Known rows, with every way that one mark hangs from another
j_83(j_291(j_56) j_344): [ 0.45  0.26 -1.17 -2.44  1.65  0.39 -1.58  1.35 -2.71 -0.37 -1.06 -0.98
 -0.90  0.49 -0.77  4.30 -2.16  0.55 -0.04  6.68  4.04  0.92  1.67 -2.81
 -1.84]
j_291(j_56(j_344(j_83(j_520))) j_636): [ 1.49 -0.77 -0.30 -2.87 -0.40 -0.80  1.02  0.76 -2.79 -1.65  1.22  0.09
  0.31  2.53 -0.38  4.00 -2.36 -0.74  1.11  6.65  4.38  0.99  4.85 -5.49
 -0.72]
j_83(j_291(j_636) j_344): [ 0.31  0.99 -0.90 -1.72  0.05 -1.65 -1.82  2.14 -2.84  0.99 -1.43  0.95
 -0.27 -0.24 -0.45  2.63 -3.11  0.21  2.17  6.79  3.84  1.18  2.85 -1.46
 -1.46]
j_291(j_56(j_520(j_636))): [ 2.55 -0.57  0.10 -1.57  1.42  1.16 -0.16  4.02 -2.72 -0.94  0.94  0.34
  0.63  1.84  0.44  3.43 -2.56 -1.64  1.31  5.92  0.02  0.68  0.90 -2.83
 -2.92]
j_291(j_56(j_344 j_520) j_636): [ 2.88 -1.80  0.29 -1.15  0.99  0.26  1.45  3.18 -2.43 -1.04  1.96  0.19
  0.65  1.75  0.21  4.88 -3.73 -0.52  1.43  7.18  1.70  1.67  3.38 -4.44
 -0.29]
j_520(j_56 j_83(j_291)): [-0.45  1.12 -1.75 -3.69  0.42  2.18 -1.95  0.77  0.49 -0.86 -2.59  1.44
 -0.50  0.83 -0.49  2.60 -3.22 -1.83 -1.08  5.31  1.63  0.54 -0.21 -0.50
 -1.93]
j_636(j_291(j_56) j_344(j_83(j_520))): [ 0.53  1.13 -1.66 -3.67 -0.75  0.23 -2.44  2.33 -2.57 -0.11 -0.39 -1.65
 -0.18  3.78 -1.15  2.14 -2.11  0.51  1.41  5.64  4.53 -1.94  3.05 -3.45
 -1.98]
j_56(j_344 j_520(j_636)): [ 2.87  0.59 -0.77 -0.58 -1.41  0.04  0.42  3.86 -2.60 -0.64  1.36  3.44
 -0.44  2.63  0.65  1.72 -3.18 -3.12  0.31  5.52  0.18 -0.74  1.87 -2.01
 -0.65]
j_83(j_344 j_520(j_56)): [ 0.07  0.59 -1.81 -1.30 -1.56  0.82 -0.60  1.30 -1.09  0.57 -0.26  0.01
  0.20  0.88  1.36  3.23 -3.41 -1.16  0.19  5.45  4.80  1.41  1.54 -2.38
 -0.96]
j_344(j_56(j_520) j_83): [ 2.67  0.43 -0.67 -1.45 -0.25 -0.97 -1.23  1.07 -3.21  0.41  2.15 -0.73
 -1.14  0.53 -0.72  0.26 -2.49 -0.90  0.79  3.88  0.98 -2.32  2.08 -4.18
 -2.79]
j_291(j_636(j_344)): [ 0.42  0.96 -0.86 -3.09 -1.09  0.07 -2.01  3.11 -2.51  2.20  0.07  0.38
  1.14  2.08 -0.18  1.43 -2.74  0.57  3.75  6.28  3.53  0.55  2.65 -1.68
 -0.44]
j_520(j_636(j_344(j_56))): [ 1.25  1.14 -0.54 -2.77 -1.23  0.09 -3.07  2.79 -3.66  1.19 -0.70  1.24
 -0.61  4.43 -0.45 -0.50 -2.40 -1.40  2.38  6.14  1.38 -2.14  1.11 -0.87
 -1.43]
j_520(j_56(j_344) j_83): [ 0.26  0.61 -1.79 -3.74 -1.41  2.70 -0.17  0.92 -0.25 -1.32 -0.43  1.69
 -0.28  2.33  0.85  3.09 -3.32 -3.18 -0.22  5.54  1.26  0.45  0.43 -1.53
 -0.05]
j_636(j_291): [-0.71  0.10 -1.10 -2.36 -0.29 -1.08 -1.26  3.24 -1.49  1.00 -0.67  0.14
 -0.40  1.62 -1.33  2.12 -3.24 -1.59  3.11  4.94  1.40 -1.72  0.72 -0.40
 -1.81]
j_291(j_56(j_344(j_83))): [ 1.49 -0.35 -0.76 -4.06  0.01  0.87  0.52  0.58 -2.85 -1.71  2.02 -1.14
 -1.09  2.34 -1.12  3.43 -1.25 -0.95 -0.17  5.58  3.04 -0.60  2.73 -5.22
 -0.68]
j_83(j_291(j_56 j_636(j_344))): [ 0.87  0.06 -0.11 -3.45  1.72  0.71 -2.26  2.79 -2.22  0.31 -1.20 -0.36
  0.12  2.52 -1.84  3.52 -2.63  1.98  1.37  7.86  3.82  1.20  3.01 -2.49
 -0.91]
j_56(j_344 j_520(j_83)): [ 1.92  1.36 -2.35 -1.49 -1.71  1.14  0.11  1.92 -1.40 -0.52  0.57  2.88
  0.62  1.22  1.70  2.12 -3.40 -2.84  0.62  4.72  0.60 -0.44  1.62 -2.24
 -0.90]
j_291(j_56(j_520) j_636(j_344(j_83))): [ 3.17  0.34 -0.44 -3.37  0.60  1.01 -1.41  2.95 -3.75  0.03  2.13 -2.00
  0.92  1.51 -0.13  2.56 -2.33  1.62  2.05  6.40  2.89  0.56  3.88 -5.23
 -1.99]
j_291(j_56(j_344 j_520(j_83)) j_636): [ 2.55 -0.48 -0.93 -2.30  0.45  1.26  0.57  2.44 -2.21 -1.72  0.36  1.32
  1.53  1.58  1.68  4.82 -3.85 -1.67  1.97  7.11  0.61  1.68  2.96 -3.54
 -1.39]
j_636(j_291 j_344(j_83(j_520))): [ 0.17  2.44 -2.41 -2.91 -2.52 -0.82 -2.90  2.37 -2.25  1.23 -0.45  0.18
 -0.38  3.21 -1.02 -0.03 -2.42 -0.34  1.71  4.60  4.35 -2.73  2.97 -2.04
 -1.60]
j_56(j_520(j_83)): [ 1.13  1.48 -2.23 -1.63 -0.83  1.14 -0.91  2.05 -1.20  0.43  0.02  1.57
  1.39 -0.20  1.63  1.61 -3.05 -2.08  1.81  4.01  0.52  0.06  0.65 -1.64
 -2.91]
j_344(j_56(j_520(j_83 j_636))): [ 2.20  1.39 -0.99 -1.47 -0.55  0.20 -1.95  2.41 -2.84 -0.40 -1.01  2.84
  0.47  1.98  1.46  0.38 -3.31 -3.74  2.34  5.17 -1.83 -1.45  0.36 -0.81
 -3.92]
j_636(j_344): [ 0.27  1.51 -1.76 -3.03 -1.38  1.07 -2.13  2.37 -2.03  2.03  0.45  0.08
  0.32  2.31 -0.26  0.72 -2.19  0.19  1.89  5.14  3.51 -0.54  1.47 -1.68
 -0.41]

Rows
[ 2.82 -0.77 -0.50 -0.72  1.59  0.82  0.51  2.45 -1.33 -1.72  0.72  0.94
 -1.43  1.70 -1.20  4.39 -3.14 -0.27 -2.41  6.35  2.22  0.12  2.41 -3.80
 -0.27]
j_83(j_291(j_56(j_344 j_520)))
[ 1.46 -1.26 -0.38 -1.31  1.68  0.21 -0.38  4.21 -1.81 -0.35  0.47 -1.37
 -0.11  1.37 -0.74  4.36 -3.69 -0.62  1.98  5.66  0.69 -0.72  1.15 -2.30
 -2.65]
j_636(j_291(j_56(j_520)))
[-0.35  2.88 -3.06 -2.72 -0.79  0.25 -2.77  0.72 -2.05  0.31 -2.81  1.83
 -0.06 -0.20  0.89  2.01 -2.51 -1.33  1.01  5.37  2.98 -0.01  1.05 -0.69
 -2.69]
j_520(j_83(j_291 j_344))
[ 2.19 -1.78  0.44 -1.46  1.77  0.30  0.50  3.43 -2.36 -0.02  1.37 -0.99
  1.39  0.36  0.24  4.59 -3.44  0.27  2.67  6.59  1.51  2.15  2.53 -3.74
 -2.24]
j_291(j_56(j_520) j_636)
[ 1.07  1.41 -0.91 -2.24  0.34  1.08 -2.65  2.88 -1.96 -0.62 -2.35  1.78
  0.02  4.34 -0.89  2.20 -2.25  0.07 -0.77  7.16  3.99  0.21  2.32 -1.75
 -1.49]
j_83(j_291(j_56) j_520(j_636(j_344)))
[ 2.55  2.67 -1.45 -2.61 -1.37 -0.34 -3.13  5.09 -3.82  0.45  0.38  1.05
 -0.80  3.11 -0.59 -0.55 -2.52 -1.54  2.07  5.12  0.41 -3.51  2.03 -1.46
 -2.74]
j_56(j_520(j_636(j_291 j_344(j_83))))
[ 0.96  1.73 -1.05 -4.31 -1.37 -0.12 -2.23  2.15 -3.44  1.44  0.99 -0.36
  0.41  1.73 -0.72  0.39 -1.68  0.60  3.22  5.57  3.72 -0.39  3.55 -3.23
 -1.26]
j_291(j_636(j_344(j_83)))
[ 2.28  0.46 -1.18  0.12 -0.57 -0.99 -1.37  1.89 -3.73  1.27  1.13 -0.22
 -0.61  0.24  1.01  1.36 -3.38 -0.72  1.84  5.18  1.98 -1.03  1.75 -2.89
 -2.22]
j_83(j_344(j_56(j_520)))
[ 1.14  0.36 -0.61 -1.05 -1.16  0.58 -0.23  2.24 -0.11 -1.98 -1.88  4.19
 -1.73  4.00 -0.79  2.57 -3.61 -2.94 -3.20  6.68  2.66  0.27  1.82 -1.23
  0.46]
j_83(j_291 j_520(j_56(j_344) j_636))
[ 0.78 -0.68 -0.36 -1.65 -0.37 -0.52  0.18  3.89 -2.22 -1.98 -1.37  2.20
 -0.50  5.21 -0.52  4.11 -3.43 -3.10  1.35  7.21  1.75 -1.07  2.29 -1.51
 -1.00]
j_83(j_520(j_636(j_291(j_56(j_344)))))
[ 2.89  0.77 -0.50 -2.34  0.60  2.25 -1.80  4.67 -3.24 -0.07  0.87  0.19
  0.68  3.31  0.53  2.33 -2.33 -0.47  1.13  6.59  1.20  0.07  1.62 -2.67
 -1.93]
j_291(j_56(j_520(j_636(j_344))))
[ 0.72 -0.50 -0.15 -3.98  0.74  1.16 -1.48  3.06 -2.83  0.90  0.26 -1.39
  1.34  2.75 -0.51  3.46 -2.51  1.31  3.38  7.38  3.49  1.48  2.74 -3.10
 -0.97]
j_291(j_56 j_636(j_344))
[ 2.30  0.04 -1.80 -2.15  0.12  2.22  0.55  1.85 -1.85 -1.78  0.65  1.03
  0.83  1.83  1.46  4.26 -3.06 -2.10  0.24  5.85  0.82  0.52  1.65 -3.56
 -1.44]
j_291(j_56(j_344 j_520(j_83)))
[ 1.16  1.29 -1.34 -2.91 -0.87 -0.72 -0.59  0.45 -1.96 -1.02  0.28  1.53
 -2.50  1.55 -2.26  1.34 -1.75 -1.05 -1.87  4.95  3.31 -1.69  2.71 -3.44
 -0.32]
j_56(j_344(j_83(j_291)))
[ 1.49  1.43 -2.22 -3.06  0.33  2.27 -2.72  3.98 -2.13 -0.15 -1.04 -0.45
  1.07  2.75  0.74  2.95 -3.65 -0.49  2.40  6.15  0.76 -1.29  1.06 -1.51
 -2.70]
j_636(j_291(j_56(j_520(j_83))) j_344)
[ 0.36  0.92 -1.71  0.24 -0.80 -2.08 -2.23  0.25 -2.51  0.73 -2.12  1.25
 -1.27  1.07 -0.38  1.29 -3.16 -0.24 -0.12  5.85  4.65 -0.81  2.41 -1.97
 -1.74]
j_83(j_291 j_344(j_56) j_520)
[ 0.91  0.93 -1.09 -1.29  0.49 -0.29 -1.61  2.23 -2.95 -1.25 -2.40  1.41
 -0.41  2.08  0.12  3.71 -2.44 -1.02 -0.31  7.19  4.02  0.99  2.32 -2.11
 -2.57]
j_83(j_291(j_56) j_344 j_520(j_636))
[ 1.00  1.10 -0.87 -3.64 -1.89  0.95 -1.69  1.57 -1.63  0.69  0.45 -0.30
  0.54  2.44 -0.07  1.30 -2.77  0.41  0.86  6.02  5.06  0.75  3.73 -3.56
 -0.61]
j_291(j_636(j_344(j_83(j_520(j_56)))))
[ 1.20  0.44 -0.32 -3.99 -1.10  0.20 -0.76  3.31 -2.34 -2.03  0.16  1.52
 -2.55  4.14 -1.43  1.97 -2.93 -3.84  0.05  6.13  0.15 -2.63  1.32 -1.52
 -0.85]
j_520(j_56(j_344(j_83)) j_636(j_291))
[ 0.83  0.57 -1.09 -1.81 -1.49 -1.77 -1.18 -0.43 -2.62  0.41  0.51 -0.07
 -0.72  1.75 -0.83  0.19 -2.17 -1.22  0.99  4.09  3.50 -1.88  2.61 -3.76
 -2.46]
j_344(j_56 j_83(j_520))
[ 1.27  0.56 -0.84 -3.48 -0.28  0.94 -0.47  0.47 -0.75 -1.79  0.33  0.90
 -3.00  1.85 -2.28  2.28 -2.44 -1.22 -3.35  5.50  3.01 -0.94  2.03 -3.40
  0.30]
j_520(j_56(j_344(j_83(j_291))))
[ 0.82  1.74 -1.19 -2.43 -1.87 -1.00 -1.12  1.73 -2.74 -0.21 -0.08  1.91
  0.15  2.06  0.08  0.23 -1.54 -2.70  1.27  4.39  2.58 -0.93  2.31 -2.61
 -2.73]
j_344(j_83(j_520(j_636)))
[-0.20  3.21 -2.38 -4.21 -1.86  0.89 -3.95  4.36 -2.66  0.47 -3.05  2.66
  0.68  4.27  0.55  0.24 -2.94 -2.99  3.92  5.84  0.06 -2.53  0.42  1.55
 -2.70]
j_520(j_83 j_636(j_291 j_344))
[ 0.24  0.80 -0.65 -3.13 -1.33 -0.47 -1.52  3.09 -1.40 -1.07 -1.05  1.17
 -1.16  3.21 -0.91  1.46 -3.00 -3.25  0.58  5.28  1.37 -1.79  1.23 -1.17
 -2.67]
j_344(j_83(j_520(j_56 j_636(j_291))))
[ 3.21  1.38 -0.06 -1.21  0.50 -1.52 -2.22  2.12 -3.42 -1.00 -0.11  1.86
 -2.39  1.58 -1.57 -0.53 -2.40 -1.77 -0.89  5.07 -0.19 -2.81  1.80 -2.55
 -3.48]
j_344(j_56(j_520(j_636)) j_83(j_291))
[ 1.96  0.53 -1.39 -2.15  0.66  0.98 -0.92  2.59 -3.50 -0.52 -0.32 -0.36
  2.36 -0.55  2.74  4.65 -3.51 -0.65  3.60  6.93  1.63  2.43  2.57 -3.20
 -3.42]
j_291(j_56(j_520(j_83(j_344))) j_636)
[ 3.18 -0.69  0.04 -1.25  0.48  1.11  0.84  3.82 -2.82 -1.92  1.38  1.48
 -0.28  3.14  0.47  3.72 -2.80 -2.32  0.12  6.54  0.22  0.13  1.87 -3.43
 -1.03]
j_291(j_56(j_344 j_520(j_636)))
[ 0.29  0.47 -1.22 -2.99 -1.33  0.84 -0.34  0.36 -0.62 -0.29  0.67 -0.47
 -0.25  1.22 -0.37  1.86 -2.35 -1.22 -0.87  4.20  3.91  0.08  1.89 -3.62
 -1.64]
j_344(j_83(j_520(j_56)))
[ 0.90 -0.87  0.13 -2.98  0.53 -0.02 -0.20  4.32 -3.05 -1.97 -0.75  1.18
 -1.23  4.83 -1.16  4.04 -3.01 -3.11  1.89  7.26  0.25 -1.65  1.29 -1.31
 -1.09]
j_520(j_636(j_291(j_56(j_344))))
[ 0.53  2.05 -1.73 -3.68  1.01  1.32 -2.72  1.84 -3.28 -1.75 -3.31  1.53
  0.06  1.55  1.09  3.54 -2.11 -2.10  0.92  7.16  1.47  0.69  0.95 -0.95
 -3.66]
j_520(j_83(j_291(j_56) j_344) j_636)
[ 0.65  0.41 -0.63  0.22 -0.49 -2.98 -1.90  0.97 -3.00  0.74 -2.26  1.54
 -0.59  0.99 -0.34  1.96 -3.98 -0.02  1.68  7.14  4.56  0.33  3.85 -1.85
 -1.79]
j_83(j_291(j_636) j_344(j_56) j_520)
[ 1.31  2.86 -1.44 -4.45 -1.85  0.57 -2.90  2.68 -3.75  0.59  0.44  0.74
 -0.32  3.24 -0.31 -0.71 -0.86 -1.34  1.72  5.00  2.29 -1.93  1.91 -2.21
 -1.90]
j_520(j_636(j_344(j_83)))
[ 1.78 -0.06 -1.68 -2.16  0.38  1.16 -0.14  3.25 -1.74 -1.90 -0.40  1.07
  0.15  2.56  0.61  4.56 -4.02 -2.58  1.30  6.21 -0.09 -1.07  1.52 -2.17
 -1.80]
j_636(j_291(j_56(j_344 j_520(j_83))))
[ 0.71 -0.42 -0.09 -2.88 -0.86  0.58 -0.35  4.29 -1.40 -1.43 -0.84  2.29
 -1.89  4.60 -1.00  2.92 -3.87 -3.97  0.61  6.79 -0.16 -1.66  0.45  0.05
 -0.12]
j_520(j_56(j_344) j_636(j_291))
[ 0.14  1.77 -1.40 -4.26 -0.21  2.38 -3.38  2.10 -0.42  0.14 -2.95  1.68
  0.35  2.10 -0.35  2.16 -3.75  0.01  0.58  7.23  2.45  1.24  1.59 -0.37
 -1.01]
j_520(j_56 j_83(j_291(j_636(j_344))))
[ 0.55  0.25 -0.86 -3.44 -0.17  1.35 -0.65  1.34 -0.08 -1.77 -2.23  3.11
 -0.52  1.93 -0.28  3.66 -4.09 -2.08 -0.53  7.29  1.50  1.33  1.96 -1.12
 -0.08]
j_520(j_56(j_344) j_83(j_291(j_636)))
[ 0.76  2.99 -2.38 -2.47 -1.72 -0.20 -2.92  0.73 -1.82  0.77 -0.76  1.23
 -0.89  2.16 -1.47 -0.25 -1.64  0.77 -1.37  4.75  5.75 -1.52  3.36 -2.98
 -1.11]
j_636(j_344(j_83(j_291 j_520)))
[ 0.63  0.40 -1.09 -2.66  0.98 -0.15 -1.01  0.07 -1.53 -1.40 -0.74 -0.53
 -0.83  1.15 -1.78  3.05 -1.60  0.20 -1.61  5.27  4.70 -0.03  2.89 -4.45
 -2.56]
j_344(j_83(j_291(j_56) j_520))
[ 1.16  1.01 -2.33 -2.05  0.59  0.81 -1.81  3.28 -2.92 -0.69 -1.15 -0.67
  0.87  0.55  1.87  4.38 -3.73 -1.44  2.96  6.07  0.79 -0.32  1.09 -1.85
 -3.78]
j_636(j_291(j_56(j_520(j_83(j_344)))))
[ 2.34  0.81 -0.53  0.08 -0.54 -2.08 -2.51  4.68 -4.50  0.34 -0.80  1.22
 -1.33  2.25  0.56  1.19 -4.10 -2.62  3.20  6.32 -0.47 -2.89  1.17 -0.24
 -3.26]
j_83(j_344(j_56(j_520(j_636(j_291)))))
[ 0.82  1.09 -0.72 -3.82 -0.98  2.69 -2.25  3.66 -1.70  0.48 -0.35  0.89
 -0.23  3.96  0.04  1.12 -2.61 -1.47  0.72  6.12  1.65 -0.20  0.31 -0.78
 -0.66]
j_520(j_56 j_636(j_344))
[ 1.30  1.64 -1.28 -3.68 -1.43 -0.05 -3.08  0.64 -3.70  1.25  0.90 -1.08
 -1.25  2.87 -1.34 -0.95 -1.57  0.22  1.43  4.82  3.10 -2.86  2.29 -3.29
 -1.50]
j_636(j_344(j_56 j_83))
